Each row was made from one path, in order. Every step used is in the known rows, and no mark comes twice. Write each row's path.
Known rows
b-h: [ 19 -24   9   2  -7 -11  13  12 -18   7 -38  -3  -1 -30  19 -23 -18 -17
  -7  30 -18 -26 -24]
r-g-y-b-h: [-29  35   6  59  53  32   4  10 -42  17 -13 -17  11 -52  36  12  -8  -5
 -53  11  38  15  -3]
g-h-m-r: [ 52  -7  22 -30 -25   5  28 -10  12   8 -24  -8  45  -5  -3 -14  -7   6
  35 -23 -19  -4 -24]
y-b-h: [ 23  24  16   7  -4   8  16  15 -47  30 -30   2   8 -40  35  10  -6 -27
 -14  32   6 -28 -27]
y-b-r-g-h-m: [ 41   1  11  37  -4  38  40  -4  -3  24  -8  -1  53 -53  10  13  10 -11
 -19 -26  23  -5  -3]
r-g: [ 31  -8  19  78   8  14  29  -4  -2  12  -7 -15  12 -21  -6 -22 -30   4
  -2   5  12  40 -25]
r-g-y: [-12   5  11  69  37  21   5   0 -18  14   1 -30  19 -29  -2 -17 -30  16
 -26  -2  11  46  -4]
m-y: [-33   4  15  -9 -38  18  -9   5 -19  27 -22 -21  17 -23   6 -13 -31  -2
  18  28 -15   9 -22]
b-h-m-r-g-y: [ -9 -17   4   8  44  23  17   3  24 -35  -3 -19  16 -33  12 -21 -15  27
 -32 -18   7  17 -21]
y-m-r-g-h: [ 53  -8   3  49  10  30  32 -35 -11 -20 -43 -26  51  -4 -10 -23 -18  18
  13 -40  27  -7  -8]
m-y-g-h: [-27   1   7  -6 -36  26 -12  -9 -18  -8 -53 -16  29 -15  17  -8   9  -8
  19  10 -66  19   2]
b-r: [ 53 -55  17   4 -28   6  19   0 -19  35 -15  -3  27 -38  -6 -22 -24  -6
  -6  -5 -19 -41 -18]
b-y-m: [ -7  10   7 -61 -16  -1  61 -14 -60 -31 -11 -27  21 -11   3 -28 -34  -7
  56  31   4 -14 -25]
g-h-m-y-b-r: [-21   5   9 -47 -49  38   0   4 -17  38 -22  -6  56 -56  24  20   8 -18
   0  -2  -3 -40  -1]
r-m-y: [-19   1   9  41 -40  15 -12   1 -15  37 -14 -24   1 -21  -7 -25 -26  11
  13  33 -31 -58 -11]
g-h-m: [ 28  -5  13 -33 -24  -8  23   6  -1  10 -19  -9  38 -20   1 -15  -6 -12
  22   8 -24   7 -11]
b-h-g-y-m: [  3 -32 -18 -96  45   6   2  -3 -29 -92 -12 -33  17 -22  14 -19 -18 -18
 -37  10  32 -55  -5]
m-r: [ 60 -11  32   0 -20   8  21  -9 -12  25 -19 -10  24  -2  -5 -16 -29  12
  26 -14 -12  -5 -42]
b-r-m-y-g-h: [  0 -39  -7  51 -49  33 -10 -18  -2  10 -46  -8  29 -34   1 -23  19   1
  -4  -7 -86 -93  25]
g-y-b: [ -2  49  25 -12  14  24   0   9 -64  49   3 -23  31 -37  16  22 -18  -8
 -12  10   6   8 -11]
m-r-g-y: [ 10   4  20  58  34  34   6 -15  -4  15  -6 -31  28 -14  -5 -15 -33  36
 -14 -35  19  35 -14]
y-b-r: [ 55  -8  24   6 -24  24  26   2 -44  56  -8   0  35 -47   9  14 -14 -17
 -11  -3   5 -45 -22]
r-m-y-b-h: [-35  35   5  42 -24  22 -11   9 -36  42 -30 -10  -5 -43  31   4  -3  -9
 -12  47  -9 -92  -9]

Which path is each row?
[ 48   5  20  93   5  25  28 -24   8  30 -44 -13  41  -2   0 -17 -13  18
  12 -40  19  26  -8] => m-r-g-h
[ -6  -9   6  33 -41  24  -9  -6 -12 -15 -13 -16  -1 -17  -6 -22  -6   7
  13  31 -86 -41  -9] => r-m-y-g
[-38  49  15 -46 -38  33  -2   8 -26  31 -19 -14  45 -34  25  24   6 -18
  21  21  -1   8 -10] => g-h-m-y-b
[-15  21   1   7  -6  24  -4   2 -14 -17 -16 -14  -6 -23  31   6   2 -22
 -21  37  34 -94 -17] => r-m-y-b-h-g
[ 17 -32   5 -46 -12 -15  22  19   3 -23 -11   0   2 -36  13 -25 -14 -16
  -2  34 -31 -15 -35] => b-h-m
[-29  48  24  -8 -36  37  -5   7 -50  47 -14 -19  22 -33  20  21 -19 -13
  12  30   8   2 -26] => m-y-b
[ 18  37  19 -43  34  28   3   0 -42  -5  16 -27  28 -16  17  29 -12 -17
 -20   1  46   1 -16] => h-g-y-b
[ 61 -21  11  29   9  31  36 -27 -14 -35 -13 -29  30  -7 -21 -24 -36  23
  10 -25  22   1 -35] => y-m-r-g
[-10   3  19 -12 -46  47  -3   3 -44  55 -16  -8  34 -54  19  17 -15 -13
  -9   8   6 -44 -15] => m-y-b-r
[-34 -36  -3  25 -28  42  10  -5  28   4 -23 -13  44 -50   7 -18  -4   3
 -11 -17   6   1   6] => b-r-g-h-m-y
[ 21  -4   7  41   3  12  30  -1  17  -5 -13 -12  32 -23  -1 -19  -7   0
   7  -4   3  44  -9] => r-g-h-m
[ -5  38  16  55  52  43  12  -6 -26  22 -21 -15  20 -35  32   9  -8  15
 -40 -20  39   2 -14] => m-r-g-y-b-h
[ 15  48  28  61  38  52  11 -14 -35  35   2 -28  35 -24  10  20 -21  23
 -17 -31  39  31 -16] => m-r-g-y-b
[ 15   9  15 -62 -18  13  63 -26 -49 -33 -19 -24  29   3  -1 -28 -34  12
  69   1  11 -21 -39] => b-y-m-r
[ 33  -8  13 -48  23  37   4  -3 -38  -2  14 -19  39 -39  17  25  -9 -19
 -40 -22  43 -45  -9] => h-g-y-b-r
[-21 -14  10 -71 -43  22  -1   6   3 -59   5 -16  14 -25   0 -10  -6  -4
  23  29 -79  33 -39] => h-m-y-g
[ -4 -28  -2 -48  43  -2  -2   7  -7 -45 -14 -22   6 -20  24 -16 -12 -16
 -37  10  23 -24 -11] => b-h-g-y
[ 46   8  11  97   3  40  27 -13 -22  58 -34  -2  47 -48  17  13   5 -13
 -26 -29  36 -14  11] => y-b-r-g-h
[ 66 -22  18 -46 -17  13  26 -19 -34 -23 -21 -23  34  -4 -16 -20 -35  13
  27 -14  -4 -34 -40] => y-m-r
[-34  -6  14 -62 -42  16   1  16  -1  -8   3 -21  21 -30  -1 -13 -27  -2
  23  33 -26  18 -33] => h-m-y
[-22  27   7 -65  22  10   5  23 -37   1   8 -11  18 -54  35  15  -3 -16
 -31  28  -5 -13 -19] => g-y-b-h-m
[ 39 -44  -1  44  -6  18  34  -7  27   1 -14  -2  45 -47  -4 -22  -1   0
 -14 -26   1  -2   0] => b-r-g-h-m
[-42  54   8  25 -17  47   5   0  -4  20 -15 -18  43 -38  23  19   4  -7
   4   9  28  44 -10] => r-g-h-m-y-b
[ -8  15   7 -60 -23   3  62 -12 -12 -48 -17  -5  27  -9  19 -22  17 -14
  63  20 -65  40 -16] => b-y-g-h-m
[-23  34  10 -14  26  16  -2  17 -62  31 -21 -13  14 -47  39  14  -8 -16
 -35  22   7 -22  -8] => g-y-b-h
[ 10 -52 -11  17  29  34  12 -15 -31 -23   0 -34  40 -53 -15 -25 -31  15
 -43 -25  13 -33  10] => b-r-g-y-m
